Known rows, with every step that occurs
D -> R -> P -> Y: [ 4.042  3.391 -0.719  0.542  2.446 -1.438 -2.400  0.269  0.257 -0.788
  2.982  2.015  2.991  0.107  0.719  2.958  1.698  4.490  1.337 -1.022
  1.006 -2.888]
S -> P -> Y: [ 1.928 -0.920 -0.564 -0.276  0.584 -0.518  0.471 -0.593  0.872 -0.316
  2.667  0.347  3.108 -0.427  0.637  2.074  1.449  2.283 -0.566 -1.982
 -0.506 -3.806]
R -> P -> Y -> L: [ 2.109  2.686 -0.393  1.917  3.316 -0.432 -1.051 -1.399 -0.396  0.968
  1.794  2.900  1.477 -2.339  1.107  4.695  0.578  2.800 -0.713  0.753
  1.165 -2.963]
B -> R -> P: [ 0.816 -0.085 -0.685  0.407  1.116 -0.427  0.160 -0.144  0.146 -0.903
  0.791  3.471 -0.847 -1.378 -1.125  0.747 -0.463  0.044 -1.604 -1.079
  1.646 -2.457]
S -> L: [-0.660  0.912  0.436  0.979  0.367  0.753  0.635 -1.269 -0.814 -0.545
  2.222  1.633  0.176 -0.483  1.632  0.175  0.454 -0.071  0.257 -1.962
 -1.473  0.726]
D -> R -> B -> S -> L -> Y -> T: [ 2.025  0.540 -2.101  0.310  0.564 -2.159  2.374 -3.060 -3.064 -0.396
  4.318  2.236  1.864 -2.884  3.387  0.747  0.898  1.042  4.872 -3.957
 -4.473 -1.658]
S -> P -> Y -> L -> R -> B: [ 3.521  0.395 -2.251 -1.008  0.706 -0.351  1.661 -2.638 -0.607  2.677
  2.182  1.368  2.473 -2.085  2.456  0.706 -0.133  1.954 -1.992 -2.255
 -1.052 -1.919]
B -> R -> P -> Y -> T: [ 3.544 -0.433 -1.457  0.435  1.925 -2.354  0.553 -2.078 -0.556 -0.998
  0.315  2.640  0.900 -2.037 -0.687  4.194  0.637  0.488 -0.216 -0.558
  0.694 -5.411]
Y -> B -> R: [-0.009 -1.596  0.987 -0.192  0.341 -1.690  0.965 -1.268 -0.402 -0.775
 -1.497  2.195 -1.357 -1.180 -1.173  0.596 -2.891 -2.828 -1.095 -1.902
 -1.689 -1.370]
P -> Y -> L -> R: [ 2.579  3.976 -1.255  0.367 -0.632  0.087 -0.155 -1.444 -2.137  1.106
 -0.939  0.405  0.060 -1.178  1.137  3.418 -1.228  0.575 -0.725 -1.401
 -2.251 -0.934]
B -> S -> L -> R: [ 0.821  1.761 -2.068  1.197 -2.659  0.916  1.108 -1.781 -1.583  0.265
  2.650  3.341 -1.009 -1.213  1.965  1.298 -1.342  0.253  0.961 -3.297
 -3.651  1.673]
S -> L -> Y: [-1.262  2.658  0.286  1.904  0.487  0.853  0.728 -0.934 -2.289 -1.532
  1.808  0.560 -0.183 -1.654  1.881  0.434  0.185  0.027  0.908 -2.161
 -3.846 -1.720]
D -> R -> P -> Y -> B -> S -> L: [ 3.743  2.688 -0.082  2.674  2.905 -2.365 -1.281 -2.659 -0.150 -0.349
  6.069  6.468  2.730 -2.099  2.268  5.254 -0.350  3.999  2.727 -3.107
 -2.803 -1.867]
S -> P -> Y -> L: [ 1.274 -0.099 -0.459 -0.143  1.199 -0.103  0.833 -2.048 -0.536  0.351
  2.725  1.476  2.731 -1.552  1.548  3.814  0.338  1.491 -0.810 -2.484
 -0.511 -3.890]
D -> R: [ 1.230  1.519 -0.316 -1.225 -0.223 -0.551 -1.054  0.102 -0.783 -1.109
  1.315  0.356  1.074  1.303  0.392  0.015  0.196  0.727  1.943 -2.013
 -0.149 -0.107]
S -> B -> R -> D: [-0.443 -1.708  0.017  0.350 -1.185 -1.106  3.187 -0.876  2.662 -0.286
  1.602  4.451 -0.566 -3.751 -2.461 -1.636 -0.519 -2.281 -0.165 -2.925
 -3.159 -0.308]
Y -> P: [-0.300 -2.324  0.358 -0.575 -0.178  0.110  0.500 -1.050 -1.681  0.746
  1.431  1.962 -1.350  0.734 -0.520  2.104  0.676  0.967 -0.452 -0.955
  0.650 -2.063]
B -> R -> P -> Y: [ 2.776  1.488 -0.772  1.392  1.856 -1.449  0.206  0.598  0.387 -0.845
  1.091  2.325  0.780 -1.910 -0.919  2.799  1.010  1.977 -1.428 -1.271
  0.397 -3.971]
L -> R -> B -> S -> P: [ 2.432 -2.751 -3.246 -1.170 -1.827 -0.127  2.351 -1.558  0.660  2.455
  3.538  2.751  1.333 -1.744  1.730 -1.696 -0.900  1.664 -0.418 -2.361
 -1.065  0.076]
P -> Y: [ 1.999  1.636 -0.098  1.026  0.717 -1.014 -0.003  0.780  0.246 -0.044
  0.179 -1.140  1.614 -0.552  0.011  2.182  1.342  1.887  0.274 -0.386
 -1.292 -1.471]
D -> R -> P -> Y -> T: [ 4.840  1.469 -1.428 -0.365  2.646 -2.308 -2.037 -2.505 -0.630 -0.875
  2.341  2.184  3.065 -0.106  0.972  4.130  1.501  2.898  2.219 -0.362
  1.285 -4.311]
R -> P: [ 0.823  0.311 -0.436  0.794  1.964  0.079 -1.351 -0.726  0.804  0.410
  1.603  2.791  0.253 -0.670  0.061  0.568  0.231  1.679 -0.845  1.702
  2.287 -1.111]
B -> R -> D: [ 0.395  0.173 -1.247  0.043 -1.575  0.507  2.868  0.178  1.442 -0.352
  0.001  2.395 -0.729 -2.226 -2.575 -0.381  0.539 -1.768 -0.229 -2.291
 -0.881  0.531]
B -> R: [-0.064 -0.448 -0.268 -0.463 -0.875 -0.531  1.570  0.638 -0.650 -1.251
 -0.723  0.759 -1.082 -0.566 -1.161  0.015 -0.648 -1.681 -0.834 -2.524
 -0.640 -1.383]

Rows
[ 3.868 -4.469 -2.707 -0.635  0.822 -2.810  3.195 -2.884  0.851  1.953
  4.151  1.664  4.050 -3.048  1.833  2.291  1.876  2.570  1.699 -1.517
 -0.990 -3.587] : R -> B -> S -> P -> Y -> T
[ 1.306  2.516 -0.023  1.106  1.374 -0.565  0.330 -0.734 -1.083  0.677
  0.235  0.035  1.115 -1.704  0.899  4.041  0.410  1.112  0.064 -0.876
 -1.217 -1.660] : P -> Y -> L
[ 2.969  4.697 -2.200  0.986 -1.260  1.013  1.200 -2.101 -0.037  1.975
 -0.113  1.869  0.271 -2.720 -0.205  3.022  0.055  0.637 -0.207 -1.127
 -2.416  0.853] : P -> Y -> L -> R -> D
[ 2.224  0.634 -1.709 -0.906 -0.439 -0.236  0.870 -0.551 -0.038  2.243
 -0.515  0.071 -0.194 -0.507  1.125 -3.135 -0.675  0.442 -1.106  0.000
 -0.580  1.955] : L -> R -> B
[-1.102  1.175  1.193  1.626  0.842 -0.862  1.761 -2.106 -2.562 -2.248
  0.367  2.774 -1.444 -2.714  0.509  0.928 -2.805 -2.784 -0.224 -3.992
 -5.531 -3.174] : S -> L -> Y -> B -> R
[ 2.407 -2.739 -2.187 -1.739 -0.106 -1.289  1.830 -0.666  0.639  0.866
  5.794  2.795  3.380 -0.946  1.778 -0.897  1.046  2.997  2.168 -3.891
 -0.221 -0.803] : D -> R -> B -> S -> P
[ 5.134 -2.999 -3.990 -1.278 -1.031 -2.235  2.647 -3.413 -0.025  2.370
  2.981  1.981  3.011 -2.413  2.019  1.784  0.323  2.101  0.904 -2.062
 -1.977 -2.950] : L -> R -> B -> S -> P -> Y -> T
[-0.831 -2.229  0.924 -0.243 -0.535 -2.157  1.828 -0.336  0.455 -1.320
  0.741  2.913 -0.857 -2.174 -1.044 -1.242 -1.856 -2.243 -0.712 -3.198
 -3.022 -2.125] : S -> B -> R
[ 2.557  1.410 -1.904 -0.632 -0.671  0.559  0.380 -2.745 -1.475  0.852
  1.525  1.821  1.564 -1.011  1.734  3.200 -1.223  0.935 -1.505 -2.892
 -1.513 -3.349] : S -> P -> Y -> L -> R
[ 2.500  0.836 -0.099  1.313  0.489 -1.681  2.282 -1.043  1.955  0.228
 -0.536  2.538  0.725 -3.130 -2.556  2.300 -0.287 -0.908 -0.166 -2.083
 -3.277 -1.073] : P -> Y -> B -> R -> D
[ 1.806  0.943 -1.103  2.344  0.596 -0.162 -0.812 -4.410 -0.486  1.205
  3.544  7.550 -0.972 -2.261  1.959  2.554 -3.497  0.809 -0.137 -0.919
 -2.566  0.467] : Y -> B -> S -> L -> R -> P
[ 3.657 -0.328 -2.144 -0.677  1.253 -1.876  2.148 -1.403 -0.503  1.504
  5.996  2.982  4.509 -2.657  2.712  2.846  1.276  4.059  2.326 -4.828
 -1.530 -2.432] : D -> R -> B -> S -> P -> Y -> L
[ 3.178  0.322 -0.250  3.026  2.796 -2.483 -0.891 -1.580  1.328  1.422
  2.711  4.523  1.527 -2.882  0.324  5.032 -0.925  3.329  0.679  1.128
 -1.275 -2.509] : R -> P -> Y -> B -> S
[ 2.126  0.546 -0.672 -1.500  1.144 -1.334  0.262  0.379  0.119  0.699
  1.759  0.069  1.991  0.222  1.148 -2.614  1.178  1.743  1.454 -1.573
  0.254  1.129] : D -> R -> B
[ 0.786 -0.957 -1.871  1.485  0.757 -1.628  3.356 -3.238 -2.157  0.652
  3.048  1.850  0.933 -4.262  2.937  0.772  0.674  0.220  3.040 -1.649
 -4.204 -1.411] : R -> B -> S -> L -> Y -> T
[ 2.442  1.152  0.171  3.878  3.178 -1.818 -0.374 -2.959  0.640  0.756
  4.913  6.042  1.825 -3.433  1.925  5.288 -0.561  3.191  0.879 -1.006
 -2.705 -1.793] : R -> P -> Y -> B -> S -> L
[ 2.866 -3.535 -2.336 -0.368 -0.497 -1.772  1.847 -2.958 -0.082  0.192
  3.536  1.900  3.031 -1.865  1.086  4.859  0.852  1.569  1.951 -2.127
 -1.393 -5.005] : B -> S -> P -> Y -> T
[ 1.251 -1.701 -1.427  0.565  0.129 -1.369  2.298  0.412  0.942  2.235
  2.099  1.238  0.798 -2.339  0.821 -0.908  0.852  1.727  1.225 -0.349
 -0.744  1.432] : R -> B -> S
[ 1.176  0.485  0.536  1.680  2.847 -2.606  0.719 -1.814  0.204 -0.275
  2.608  5.843  0.504 -4.505 -0.058  3.486 -1.315  0.719 -1.623 -2.621
 -2.017 -4.691] : S -> B -> R -> P -> Y -> L
[ 4.148  3.444 -1.782  1.135  0.858 -0.209 -1.718 -0.733  0.204  0.796
  0.693  2.013  0.720 -0.670  0.483  2.095 -0.086  3.096 -1.403  0.656
  0.094 -1.965] : L -> R -> P -> Y
[-0.692  1.964  0.332  2.385  0.155  0.093  3.046 -2.698 -0.576 -1.165
  0.944  4.189 -1.183 -4.363 -0.804  0.536 -1.569 -2.807  0.390 -3.803
 -5.857 -1.389] : S -> L -> Y -> B -> R -> D
[ 2.898  1.009  0.789  2.087  4.058 -2.171 -2.009 -1.785  1.361  0.862
  1.115  3.008  1.684 -1.612  0.304  3.404 -0.766  2.548 -0.785  1.834
  0.006 -2.765] : R -> P -> Y -> B
[ 5.186 -3.025 -3.012 -1.841  0.632 -3.261  2.099 -2.670 -0.035  0.772
  5.229  1.981  5.026 -1.648  2.408  2.453  2.101  3.295  3.443 -3.701
 -1.212 -3.691] : D -> R -> B -> S -> P -> Y -> T
[ 0.617  2.436 -0.918  0.344 -1.567  1.335  0.098 -2.041 -1.732 -0.129
  1.065  1.853 -0.861  0.009  1.741 -0.374 -1.117 -0.508 -0.609 -2.448
 -2.496  1.387] : S -> L -> R
[ 4.320 -1.048 -2.271 -0.966  0.550 -2.460  1.869 -0.003  0.982  0.750
  6.138  1.689  4.908 -1.443  1.972  1.085  2.407  4.870  2.487 -4.359
 -1.568 -2.354] : D -> R -> B -> S -> P -> Y
[ 2.030  0.168  0.844  0.907  1.107 -2.657  1.049 -0.470 -0.056 -0.826
 -1.237  1.079  0.294 -1.645 -1.045  2.671 -1.553 -0.851 -0.836 -2.142
 -3.003 -3.034] : P -> Y -> B -> R
[-0.290  1.411  0.825  2.526  2.890 -0.759  0.309 -2.877 -1.748 -1.850
  1.762  5.460 -1.169 -3.450  0.751  1.577 -2.454 -1.135 -1.019 -2.378
 -3.189 -4.337] : S -> L -> Y -> B -> R -> P
[ 2.615 -2.803 -1.222 -1.200  0.648 -1.331  0.837 -3.312 -0.091 -0.352
  1.893  0.521  3.321 -0.638  1.116  3.249  1.078  0.675  0.512 -1.223
 -0.209 -5.113] : S -> P -> Y -> T
